Each row comes from the steps of one path. Every step used is in the known rows, and no mark comes twice. Write the path behind each row, first mark first.
Known rows:
noro vesa kolag tuvel manib: [  4.0  -8.4  61.4  -1.3  25.4   8.6  -3.0  -5.9  56.8   0.6 -13.7   9.8
  -7.4   1.7  -2.0   9.2 -34.0   0.9  -6.5  18.2  -7.7  -6.5  -0.9   4.0]
noro kolag tuvel: [ 11.8   4.6  -6.2 -11.0  11.3  -1.8   0.4  -3.6  34.9  -1.5  17.4 -12.2
   4.4  20.4 -18.7 -16.1   1.5   7.1   5.0   4.2  38.9   1.7  16.1  -5.9]
kolag noro vesa: [ 13.9 -10.2 -10.4 -13.7   4.5  18.5 -13.5  -1.9   1.2  -1.7 -18.2 -16.8
   7.7 -41.8   9.2  -2.8  -2.7   1.6  10.1  -4.2  10.8   3.7  -2.9 -11.6]
vesa tuvel: [ -6.5   6.4 -18.9 -10.1  -0.7  -8.4   2.9 -15.6 -11.7   4.6   4.2  33.7
   6.9  12.8   6.4  10.5  -0.6   4.7  -8.3 -16.1   1.9 -13.4  10.9  -9.7]
kolag noro vesa tuvel manib: [-20.9 -15.1  58.8  -1.5  21.7  29.2  -5.8  -1.6  14.2   0.1 -17.8   0.4
   8.3 -10.4   4.5 -11.6 -10.8  -6.1  -4.4   7.2 -13.4  -1.1 -18.1  -3.2]
baparum kolag: [ 16.8  16.8  -2.1  -8.7  -6.3  -8.8 -11.5   2.0 -44.7   2.6   7.8   8.4
  11.2 -11.5   4.7  -4.5  27.1   0.6   5.9  -6.0  23.9   2.4  23.3 -25.8]
vesa tuvel kolag manib: [-20.3  16.0 -59.4  11.9  -6.2 -13.1   7.9  -2.8 -48.0   0.1  14.3  13.2
  -7.1  25.5   1.1   9.5  -0.3   1.1   5.5   4.9 -31.9 -14.4   4.6  21.6]
tuvel manib vesa: [ 24.5  -4.3  91.3   5.0   7.6   0.0  13.0  13.5 -13.6   0.7  29.8   1.9
   9.9   5.1  26.4  12.2  14.0 -20.9  -1.4  -7.7   3.4  18.3 -10.4 -45.2]
baparum kolag noro vesa: [  4.4  -4.8 -10.4 -10.5  -4.3  17.5 -21.2   6.8 -29.1  -1.7 -20.5 -27.8
  12.4 -47.0  -3.3 -26.4  19.7 -12.6  14.1  10.4  19.9  12.3   2.7  -7.0]
manib vesa kolag: [ 16.5  -6.5 -10.2  -2.9  -4.0  -7.1   5.5  -5.8  34.7   3.9  19.8  19.9
  -1.1  -6.9  12.0  26.5 -13.9 -24.6  -8.4 -13.4   9.9   4.6  12.7  -4.9]
tuvel manib vesa kolag: [ 13.8  -5.9  73.5   7.0  14.2   3.6   4.8   2.9  47.2   2.6  24.4  17.1
   1.9   6.3  20.0  24.0 -15.5 -25.3  -9.7  -3.1  -5.3  12.6   9.6 -17.3]
buful noro vesa kolag tuvel manib: [ 15.4 -30.7  60.5  -2.2  -0.8  30.9  -2.3   1.8  55.2  -3.2 -14.3   3.2
 -10.6   4.5 -36.1 -13.3 -25.7  16.3 -13.2   2.1 -16.0 -34.1  -3.5  -7.1]
kolag vesa: [ 21.5  13.3  -5.7  -8.9   5.2 -11.7  10.2  -0.4 -18.8  -1.0 -29.5  -4.0
  14.6   7.5  11.1  11.4   6.3   8.4   1.2  -5.3  12.3 -18.2  -0.7 -12.2]
noro vesa tuvel kolag manib: [-28.3 -12.1 -69.2   7.6  -4.8  -8.1   6.7  -2.3 -42.9  -0.3 -13.0  -5.6
 -11.2  -9.6   4.9   3.4 -11.2  -3.4   4.9  15.2 -33.9 -10.8   0.9  22.6]
baparum kolag noro: [  9.5  22.8  -5.4  -3.1  -7.5  13.6 -19.5  -1.6 -34.9   0.3   5.2  -4.2
  16.5 -12.1  -7.8 -17.2  28.9  -5.4  14.9  -0.4  20.8   7.9   1.7  -3.1]
baparum kolag vesa tuvel: [-21.3  14.1 -21.5   1.0  -9.5 -11.1   7.6  -2.2 -48.4   2.8 -36.8  12.7
  17.7  21.8 -13.2 -18.0  26.2 -17.0  -4.2   7.8  10.9 -15.5   0.9  12.5]
kolag vesa tuvel manib: [-15.3  15.1  62.3   6.4  19.1  -0.8  16.7   1.5  -4.6   1.4 -29.7  15.7
  16.1  40.8   7.1   2.5   1.0  -1.1 -10.1   6.4 -12.2 -18.9 -12.1   4.2]
manib tuvel: [ -3.9  -4.0  10.0  -6.3   0.1 -12.6  10.5   3.4 -22.3   2.0   5.5 -13.9
 -18.6  -5.6  15.3  -1.6   5.3  52.9   4.7 -15.7  21.6 -10.7 -17.5 -29.7]
baparum kolag manib tuvel: [-21.4  10.6 -31.6   9.7 -18.5 -25.0   5.2  24.8 -45.7  -0.1   8.8 -35.1
 -22.3  -7.5  -8.8 -23.5  31.8  26.6  23.6   5.8  10.6  -6.0 -29.7   9.7]
noro vesa kolag manib: [  5.7 -11.5 -59.8  -6.4   1.0 -12.1  -9.1   3.8  58.3  -1.1 -16.1   4.5
 -11.7 -36.6   2.5  18.8 -30.2  -1.5   4.6   7.4 -19.1 -17.0  13.7  25.9]
tuvel kolag baparum: [ 11.7  19.5 -15.2   6.1  -1.3  -8.7  -5.8  -9.4 -42.3  -2.5  14.5  -7.1
  -3.0   7.1  19.8  24.4   7.8  11.5  -2.5   0.5 -10.5  70.3   5.0   4.0]
vesa kolag manib: [ 12.5  14.7 -56.9   3.1  -0.5 -17.1  -5.7  -2.9  55.4   0.8   9.3  17.6
  -4.2  -1.1   0.7  22.4 -19.8   7.4   6.0  -2.9 -20.0 -18.2  14.8  27.8]

Write each row's path:
[  8.8  22.8  80.4   8.9  10.1  -0.3   0.1  12.4 -36.2  -0.7  14.9   7.3
   9.6  31.5  -9.9 -18.7  30.6  -5.2   7.6  15.6  10.0   9.6 -10.6 -17.5]	baparum kolag tuvel manib
[ 18.0 -12.5 -43.8  -5.9 -21.4   7.8  -6.0  15.3  42.1  -6.6  21.3 -26.1
  -3.1  -2.9 -35.9 -34.1  10.5  21.2  12.7 -11.7  10.0 -30.5  23.6   6.4]	buful noro kolag manib
[ -9.3   7.8  64.8  -1.0  17.6   0.9  -0.5  -0.5   0.6   4.7   9.8  29.0
  10.5  25.1  13.7   5.9  -0.3   6.1 -11.2  -8.1 -11.8  -6.1   6.4 -26.8]	vesa tuvel manib
[  0.3 -38.1 -21.2 -16.7 -25.9  17.7   3.7  -5.5  -6.4   0.5 -18.8   5.7
  -2.0 -20.1 -22.4 -16.4  -6.9  11.6 -13.4 -24.4  -1.6 -39.7   8.6 -16.5]	buful noro vesa tuvel
[  9.2 -13.6 -22.4 -11.0   7.8  -1.8  -1.8 -13.8  46.3   1.0 -19.4   7.2
 -10.0 -11.0 -10.0  12.8 -31.9  -0.2  -6.2   9.3   7.2 -13.3   3.0  11.9]	noro vesa kolag tuvel
[  9.1   6.4  86.7  15.7  -0.2   0.3  16.2  20.3 -49.7  -2.1  30.9 -15.7
   9.5  29.6  -6.5 -21.5  39.0 -41.6   6.3  21.1  17.6  29.2 -32.9 -22.6]	baparum kolag tuvel manib vesa
[ 11.2 -18.4 -23.3 -18.1   4.8  -1.1 -12.8  -7.9  50.6   2.6 -20.6  11.9
  -4.2 -41.9  12.6  22.2 -35.5   6.8  -8.8  -4.8   4.5  -9.4  31.5  -4.8]	noro vesa kolag
[ 10.7  20.7 -42.6  10.4  -8.4 -16.5  -0.8   3.0 -50.8  -1.9  17.7  -3.0
  -3.7   7.4  16.1  14.4   7.1  10.4  14.1   2.2 -22.6  -5.1   9.0   5.6]	tuvel kolag manib
[  6.8 -11.6 -35.8   2.0  -4.1 -14.5   4.6  23.4  35.5  -5.6  35.0 -39.1
   0.3  -8.6  -2.6 -12.5  13.5 -29.9  14.8   3.3  23.7  14.5   6.1   5.0]	noro kolag manib vesa
[  6.7  -2.2  62.7  15.9  15.2  -1.7   2.4   2.5  60.6  -1.1  26.7   3.8
  -2.4  10.1  16.8  29.7 -11.5 -30.7 -14.6   6.0 -15.6  80.5 -18.4  13.7]	tuvel manib vesa kolag baparum
[-26.5  18.3  63.0  10.9   7.3  -1.1   6.1   5.7 -36.3   2.8 -30.5  11.3
  17.9  34.5  -5.0 -20.3  24.9 -17.8  -6.9  16.6  -0.3 -10.5  -3.3   1.0]	baparum kolag vesa tuvel manib
[-28.0 -10.8 -30.2  -6.5  -6.9  18.9 -14.3  -4.0 -27.6   0.7 -26.3  -8.6
  10.6 -29.1 -16.3 -29.6  13.0 -19.9   6.3  11.4   9.2   4.6   1.6  14.5]	baparum kolag noro vesa tuvel
[ 25.0 -21.2  -0.6 -20.6 -16.2  20.3 -10.6   3.1  37.0  -3.2  16.8  -9.4
   3.4  -8.2 -25.3 -27.9   6.2  24.9  -1.2 -24.8  31.1 -25.9  40.9 -32.7]	buful noro kolag
[ 10.0  14.4  64.0   6.2  21.6   3.1   0.7  -9.4  52.1   1.3  11.3  24.5
  -0.8  37.0  -4.9  13.5 -22.7   7.1  -5.2   8.7  -8.6  -8.5   2.6   7.5]	vesa kolag tuvel manib
[ 14.4  15.1 -19.5  -5.9   5.4  16.8 -19.2 -18.4  55.6   1.3   1.7  22.4
   5.4  -5.5   0.1  16.3 -23.0   8.9   3.4 -10.7   1.4  -8.0  12.6  20.9]	vesa kolag noro
[-14.0   9.9 -24.1  -0.1  -2.6  -2.6   1.2 -20.8 -55.6   4.2   8.8  19.2
  -0.5  22.2  12.7  11.3  -2.2   7.8  -9.6 -10.0 -10.2  -8.2  17.6 -10.6]	vesa tuvel kolag
[ -5.0  -7.9 -10.2  -1.6  -9.0  -9.5  18.5  -2.7 -25.2   3.6  19.6  13.2
   5.6  10.5   7.5  12.4   7.3 -28.8 -11.9 -15.7   7.5   7.4  -7.6 -12.0]	manib vesa tuvel
[-22.1   8.4  -4.6  12.0  -3.3 -12.9   6.1  -3.4 -54.4  -1.2  10.3 -39.8
 -34.9   6.3  17.6   7.8   8.8  44.9   0.1   0.6  -2.7  65.9 -30.5  -0.2]	manib tuvel kolag baparum
[ 10.1  19.5  -6.0  -1.2  -8.2 -12.9   3.2   3.0 -48.5   0.6 -31.3   2.4
  17.6   1.7  -0.3 -12.3  30.9  -8.2   6.0   7.1  24.9  -8.8   8.8  -6.1]	baparum kolag vesa
[-13.9  -4.8 -51.5  11.4 -11.6 -20.2  21.7   9.2 -15.5   0.7  25.5  -2.9
   5.9  16.9  -1.6   5.9  12.3 -41.0   4.6  -4.4 -13.2  -1.7 -31.8  12.8]	kolag manib vesa tuvel
[-21.3  12.5 -31.6   9.8  -0.2  -7.8   0.6 -18.4 -42.8  -0.1   9.9   6.2
  -3.7  26.1   7.5  18.4   0.7  -1.2 -11.8   0.2 -20.4  65.2   1.2  15.0]	vesa tuvel kolag baparum
[-10.9   5.8 -33.6   6.1  -5.0 -25.5  13.3  19.0 -18.7  -1.1   9.1 -28.8
 -25.3  -2.0   5.1  -2.9   6.8  46.2  17.9  -5.8   1.5 -17.0 -42.4   0.3]	kolag manib tuvel
[  7.5   0.1  72.0  11.2  15.4  24.8  -4.5  -3.5  55.1   0.1  21.0   1.9
   9.1   6.1   8.3   9.5 -14.6 -29.6  -1.6   0.6  -8.1  14.7 -13.7   7.3]	tuvel manib vesa kolag noro
[ 11.2  14.4 -29.2  -1.8   7.1 -11.0 -13.6 -14.5  58.3   0.6   6.2  16.6
  -2.7   0.4   6.7  35.9 -19.5   6.7 -10.4  -5.0  -7.7  59.3   5.9  24.1]	vesa kolag baparum
[ 11.2  17.6  -5.3   4.1  -0.8  -5.8   9.7 -10.3 -62.2  -1.7 -25.5  -3.8
   6.6  14.9  20.2  11.5   5.4   8.4  -0.5   7.0   0.1 -11.7   6.1  -9.2]	tuvel kolag vesa
[ 15.3 -31.5 -60.4  -5.8 -24.3   8.5  -6.2   4.6  56.9  -4.2 -15.6 -12.1
 -13.3 -34.5 -28.5  -3.6 -23.5  12.6   1.7 -11.6 -23.4 -46.0   8.1  19.1]	buful noro vesa kolag manib
[-32.5  -5.8  56.0   3.2  11.0  28.9 -16.2   8.5 -18.6   0.8 -19.8  -3.9
   9.1 -15.2  -8.6 -32.3  13.9 -22.6   1.9  18.0  -2.6   9.4  -8.2   5.8]	baparum kolag noro vesa tuvel manib
[-18.8 -14.5 -24.2 -11.7   4.5  18.2  -7.1 -12.7   1.3  -0.7 -23.4  -3.3
   8.1 -22.9  -1.5  -8.7 -10.1  -6.8  -0.8  -3.5   0.8  -6.9  -9.8   7.1]	kolag noro vesa tuvel
[-15.6 -44.9 -50.7   2.3 -25.8   4.5   3.7  12.2  46.5  -3.3 -20.2 -28.5
 -41.9 -33.7 -31.4 -20.9 -27.0  46.9   1.7  -6.5 -11.0 -50.8 -20.4  17.9]	buful noro vesa kolag manib tuvel
